Every row comes from one small tree of marks. The marks that hang from a mark follow it in brackets, in the order of their numbers. Every link used is in the known rows. Which tree was each row made from?
Known rows
z_267[z_270[z_765] z_329]: -4.34 3.83 -1.55 2.60 2.05 1.70 4.41 0.16 0.04 0.18 -0.07 2.16 -1.04
 -3.27 0.67 1.40
z_121[z_918]: -0.21 -2.12 0.71 -0.58 1.41 -1.18 1.13 0.12 0.21 -0.38 -0.43 2.07 -0.09
 -2.35 0.92 0.00
z_569[z_270[z_765[z_648]] z_329[z_267]]: -1.68 3.40 -2.19 1.46 2.23 0.29 4.68 1.16 -0.66 1.37 0.24 -4.49 -1.57
 1.09 -1.13 -1.31
z_186[z_329[z_267[z_270[z_765[z_648]]]] z_918]: -4.78 1.65 -1.04 2.72 -3.02 1.94 5.50 0.64 -0.52 0.58 0.51 1.43 -2.25
 -0.94 2.22 -0.35
z_121[z_918[z_186]]: -0.30 -3.57 -0.09 0.91 -0.62 -2.98 0.12 0.70 0.66 -0.83 -0.72 1.73 -0.68
 -2.33 0.16 -0.77
z_569[z_270[z_765[z_648]] z_329[z_186]]: -2.37 2.74 -3.05 2.01 1.47 0.11 2.87 1.10 -0.04 0.86 -0.07 -5.36 -1.09
 1.21 0.72 -0.85
z_569[z_270[z_765[z_648]]]: 0.20 0.68 -0.77 2.52 0.93 1.07 3.30 0.39 -0.52 0.23 -0.09 -2.97 -0.47
 -1.51 0.16 1.20
z_329[z_186]: -1.71 1.68 -1.81 -1.12 -1.23 -2.83 -0.51 0.84 0.84 0.37 0.43 0.52 -0.04
 -0.91 1.38 0.69
z_329[z_186 z_267]: -2.70 4.07 -2.69 -2.70 -1.60 -5.40 1.52 1.68 0.89 1.36 1.27 2.16 -0.66
 -1.91 0.28 0.70
z_121[z_918[z_186[z_329[z_267[z_270[z_765[z_648]]]]]]]: -2.90 -2.26 -0.82 2.47 -0.48 -3.85 5.10 1.30 0.69 -0.05 -0.57 1.97 -2.03
 -3.33 0.45 -1.03
z_186[z_329[z_267[z_270[z_765]]] z_918]: -4.86 2.13 -1.94 1.76 -3.58 2.07 3.98 0.23 -0.28 0.57 0.97 3.23 -1.80
 -1.42 1.07 -0.67
z_329[z_267[z_270[z_765]]]: -3.59 3.13 -1.81 -0.11 0.39 -0.99 2.20 0.63 0.34 0.74 1.10 3.51 -0.42
 -3.26 -1.82 1.39
z_270[z_765]: 0.34 -0.93 0.08 0.46 0.25 2.50 0.77 -0.40 0.26 -0.38 -0.02 0.58 -0.19
 0.19 -1.22 0.00
z_569[z_270 z_329]: -1.44 2.84 -2.71 1.24 1.71 0.00 0.71 0.40 -0.63 0.82 0.11 -4.11 -0.34
 1.57 -0.70 -1.90
z_121[z_918[z_186[z_329]]]: -1.01 -3.30 -0.61 1.27 -1.26 -3.69 2.40 0.73 0.69 -0.41 -0.72 1.56 -1.35
 -1.59 0.45 -2.19
z_267[z_270[z_765] z_329[z_186]]: -5.77 5.11 -3.09 1.78 0.97 -0.51 3.92 0.80 0.70 0.47 0.26 2.61 -1.06
 -3.89 1.71 1.92

Write each row's tree
-5.59 4.46 -1.99 2.96 1.59 -0.58 6.00 1.23 0.37 0.57 -0.26 0.31 -1.66
 -3.85 3.14 2.37 => z_267[z_270[z_765[z_648]] z_329[z_186]]
-3.12 4.63 -3.78 0.63 1.26 -2.11 4.40 1.74 0.02 1.63 0.60 -3.88 -1.59
 0.41 -0.04 -0.82 => z_569[z_270[z_765[z_648]] z_329[z_186 z_267]]
-6.22 4.78 -3.33 -0.44 -3.48 -2.24 0.20 1.36 0.53 0.83 1.60 4.10 -0.62
 -4.17 1.93 2.30 => z_329[z_186[z_918] z_267[z_270]]
-5.81 3.55 -2.34 0.79 -2.75 -0.51 2.29 1.48 0.49 0.61 1.21 2.77 -1.23
 -3.91 2.18 2.61 => z_329[z_186[z_918] z_267[z_270[z_765[z_648]]]]
-6.23 3.85 -1.65 3.71 -0.17 1.96 5.08 0.97 0.00 0.13 -0.20 0.79 -1.87
 -3.46 4.48 2.63 => z_267[z_270[z_765[z_648]] z_329[z_186[z_918]]]
-6.67 5.38 -2.72 2.11 -1.06 -0.02 2.37 0.87 0.11 0.35 0.30 2.38 -1.13
 -3.99 4.00 2.01 => z_267[z_270 z_329[z_186[z_918]]]
-3.03 0.33 -2.91 2.24 -2.98 -3.46 2.89 1.20 0.88 0.37 0.30 1.77 -1.83
 -1.00 -1.93 -1.86 => z_918[z_186[z_329[z_267[z_270[z_765]]]]]
-5.96 4.11 -3.28 -0.17 -3.20 -0.54 0.76 1.08 0.72 0.55 1.62 4.52 -0.77
 -4.16 1.11 2.31 => z_329[z_186[z_918] z_267[z_270[z_765]]]
-3.14 -1.66 -1.70 1.51 -0.85 -3.73 3.62 0.99 0.94 -0.09 -0.16 3.83 -1.60
 -3.69 -0.72 -1.25 => z_121[z_918[z_186[z_329[z_267[z_270[z_765]]]]]]
-3.92 3.26 -2.27 0.24 1.90 0.22 1.54 0.50 0.10 0.97 0.57 -0.02 -0.97
 0.77 -1.83 -1.57 => z_569[z_329[z_267[z_270[z_765]]]]
-4.10 3.46 -2.57 0.31 -0.91 -3.25 5.01 0.85 0.19 1.45 0.84 2.37 -1.32
 -1.65 -0.29 -1.04 => z_186[z_329[z_267[z_270]]]
-3.61 4.17 -3.39 1.34 -0.54 0.59 3.57 1.54 -0.38 1.19 0.65 -3.67 -1.86
 0.46 1.05 -0.59 => z_569[z_270[z_765[z_648]] z_329[z_186[z_918] z_267]]
-5.01 2.58 -1.93 1.53 -3.76 0.71 3.56 0.52 -0.40 0.73 0.94 2.87 -1.66
 -1.38 1.67 -0.77 => z_186[z_329[z_267[z_270]] z_918]
-3.41 3.39 -2.17 -1.78 -3.90 -1.92 0.41 1.34 0.43 0.80 1.31 2.61 -0.98
 -1.67 1.91 0.91 => z_329[z_186[z_918] z_267]
-3.28 4.05 -2.98 -1.88 0.24 -3.24 1.08 1.47 0.53 1.44 0.69 -1.14 -1.15
 2.04 -0.13 -1.97 => z_569[z_329[z_186 z_267]]
-1.53 0.05 -2.28 1.16 -3.50 -4.86 2.75 1.39 0.66 0.55 0.15 0.58 -1.89
 0.49 -1.21 -2.74 => z_918[z_186[z_329[z_267]]]
-3.85 4.87 -4.50 0.16 -1.22 0.60 1.59 1.08 -0.07 1.14 1.18 -1.49 -1.29
 0.38 -0.25 -1.06 => z_569[z_270[z_765] z_329[z_186[z_918] z_267]]
-1.38 -1.98 -1.15 0.41 -1.42 -4.90 3.40 1.24 0.70 0.09 -0.34 2.42 -1.66
 -2.14 -0.09 -2.17 => z_121[z_918[z_186[z_329[z_267]]]]
-5.22 4.75 -3.75 -1.13 -0.96 -3.80 1.76 1.43 1.19 1.10 1.49 3.97 -0.49
 -4.20 -0.63 2.07 => z_329[z_186 z_267[z_270[z_765]]]
